Each row was made from one path, in order. Every step used is in the known rows, and no mark comes twice. Write each row's path.
Known rows:
lige, rura, vuse, lomivav, tafaf: .08	.13	-.17	-.17	-.12	-.66	.08	-.17	.43	.27	-.05	-.16	.24	.31	-.02	-.06	-.23
tafaf, taga: .06	-.12	-.08	.16	.24	.28	.16	.01	-.15	-.05	-.06	.16	-.21	.09	-.01	.01	.04
lomivav, tafaf, rura, vuse, taga: -.15	-.22	-.23	.13	.19	-.35	.02	-.22	.70	.22	.22	.31	.16	-.18	-.09	-.13	-.17
vuse, lomivav, tafaf, rura: .06	-.01	-.08	.00	-.12	-.48	.06	-.21	.51	-.18	.16	-.13	.12	.36	-.28	-.04	-.27
lige, lomivav, tafaf: -.08	.03	.29	-.06	-.06	-.41	.21	-.29	.08	.20	.00	.10	-.06	-.09	-.04	-.37	-.12
rura, vuse: -.01	-.05	-.25	.03	.09	-.04	-.11	-.01	.22	.20	-.06	.08	.10	.03	.08	.05	.04
rura, vuse, lomivav, tafaf, taga: .24	-.19	-.27	.17	.06	-.25	.03	-.15	.28	-.01	-.06	-.05	-.07	.26	.09	.01	-.24
tafaf, lomivav: .10	.11	-.14	.05	.30	.03	.10	.05	.00	-.15	.01	.08	-.02	.23	-.11	.10	.05
lomivav, vuse, taga, lige: .04	-.24	-.19	-.19	-.02	-.22	.20	.25	.37	-.01	.22	.19	.09	-.12	.30	-.22	.03
rura, vuse, taga, lige, lomivav, tafaf: .11	-.11	.01	-.19	-.03	-.57	.24	-.20	.41	.30	.04	.38	-.02	-.06	.23	-.51	-.14
taga, lige: .40	-.03	-.09	-.22	-.18	-.12	.11	.11	-.01	-.16	-.01	.14	-.07	.27	.13	-.15	.04
lige, taga: -.05	-.08	.15	.05	-.17	-.13	.05	.04	-.15	-.10	-.16	.02	-.19	.13	.12	-.21	.03
rura, vuse, lomivav: .03	.04	-.39	-.04	.01	-.24	-.16	.09	.43	.05	-.06	-.27	.21	.32	.15	.13	-.16
rura, vuse, taga: -.18	-.15	-.25	.07	.24	-.10	-.06	.01	.44	.28	.08	.19	.14	-.27	.20	-.03	-.09
tafaf, rura: -.12	.02	-.07	.03	.11	.03	.10	-.06	.24	-.09	.12	.14	.06	.19	-.33	.00	.05
lomivav, tafaf, rura, vuse, taga, lige: .28	-.24	-.28	-.10	-.03	-.46	.12	-.11	.64	.04	.19	.44	.07	.09	.05	-.28	-.13
tafaf, taga, lige, rura, vuse: .24	.09	-.33	-.25	.20	-.01	.35	.08	.05	.31	-.20	.41	-.01	.44	.02	-.12	.21

Which path is each row?
.10	.03	.12	-.20	-.07	-.43	.37	-.26	.31	-.02	.11	.34	-.05	.32	-.25	-.45	-.02 | taga, lige, lomivav, tafaf, rura
-.29	.07	-.21	-.12	.32	-.17	.17	.01	.39	.54	.01	.28	.21	-.14	.06	-.08	.01 | lige, rura, vuse, taga
.20	.25	-.40	-.39	-.06	-.41	.15	.17	.37	.18	-.14	-.08	.25	.65	.11	-.03	-.04 | taga, lige, rura, vuse, lomivav
.38	.11	-.25	-.33	-.25	-.74	.16	-.10	.43	.15	-.06	-.05	.19	.50	.08	-.16	-.20 | taga, lige, rura, vuse, lomivav, tafaf
.21	.25	-.03	-.43	-.08	-.19	.39	.09	-.07	.16	-.09	.24	.04	.38	-.05	-.20	.15 | taga, lige, rura
-.33	-.15	-.21	.06	.43	-.09	.18	.20	.41	.04	.27	.10	.17	-.23	.11	.00	.03 | tafaf, lomivav, vuse, taga
.20	-.07	-.22	.01	-.19	-.59	-.14	-.17	.47	.06	.00	-.24	.16	.20	.12	-.01	-.32 | rura, vuse, lomivav, tafaf
.07	.17	-.05	-.39	.05	-.24	.42	.11	.13	.25	.02	.34	.08	.15	.04	-.26	.05 | vuse, taga, lige, rura
-.11	-.03	-.32	.06	.20	-.02	-.01	-.07	.44	.12	.05	.20	.16	.21	-.22	.06	.09 | tafaf, rura, vuse
-.11	.06	-.11	-.42	.08	-.29	.48	.22	.25	.30	.11	.26	.18	.04	.10	-.26	.15 | lomivav, vuse, taga, lige, rura
-.01	-.10	.19	.10	.18	-.08	.35	-.27	-.08	.12	-.07	.26	-.27	.01	-.03	-.32	-.05 | lige, lomivav, tafaf, taga
.37	.02	-.24	-.22	.05	-.27	.37	-.11	.11	.31	-.14	.42	-.02	.36	.00	-.21	.08 | lomivav, tafaf, taga, lige, rura, vuse
.26	.16	-.45	-.26	.12	-.20	.27	.17	.27	.14	-.19	.04	.10	.71	.11	-.02	.00 | tafaf, taga, lige, rura, vuse, lomivav
.21	-.23	.04	.19	.06	-.05	.17	-.22	-.07	-.04	-.02	.17	-.23	-.01	-.04	-.10	-.11 | lomivav, tafaf, taga
.11	-.17	-.29	-.16	.20	-.21	.27	.29	.36	-.13	.23	.24	.08	.05	.23	-.15	.07 | tafaf, lomivav, vuse, taga, lige
-.05	.14	-.21	-.37	.29	-.26	.54	.26	.26	.18	.12	.33	.17	.22	.03	-.19	.18 | tafaf, lomivav, vuse, taga, lige, rura
.03	-.08	.04	.05	-.06	-.31	.10	-.30	.33	-.07	.17	.15	.04	.11	-.35	-.12	-.10 | lomivav, tafaf, rura
-.06	.04	.09	-.27	.11	-.21	.35	.07	.18	.15	.03	.33	-.07	.02	.23	-.47	.01 | vuse, taga, lige, lomivav
.59	-.23	-.06	-.05	-.12	-.17	.25	-.09	-.06	-.20	-.02	.31	-.27	.25	.10	-.25	-.06 | lomivav, tafaf, taga, lige
-.35	-.10	-.09	.04	.29	-.38	.20	-.26	.69	.37	.17	.39	.13	-.16	-.08	-.33	-.12 | lige, lomivav, tafaf, rura, vuse, taga
.12	-.03	-.16	-.16	.01	-.44	.24	-.23	.50	.16	.04	.39	.06	.33	-.15	-.37	.03 | taga, lige, lomivav, tafaf, rura, vuse
.41	.13	-.11	-.32	-.08	-.39	.48	-.02	.04	.03	-.12	.13	-.06	.60	-.02	-.22	-.08 | vuse, lomivav, tafaf, taga, lige, rura
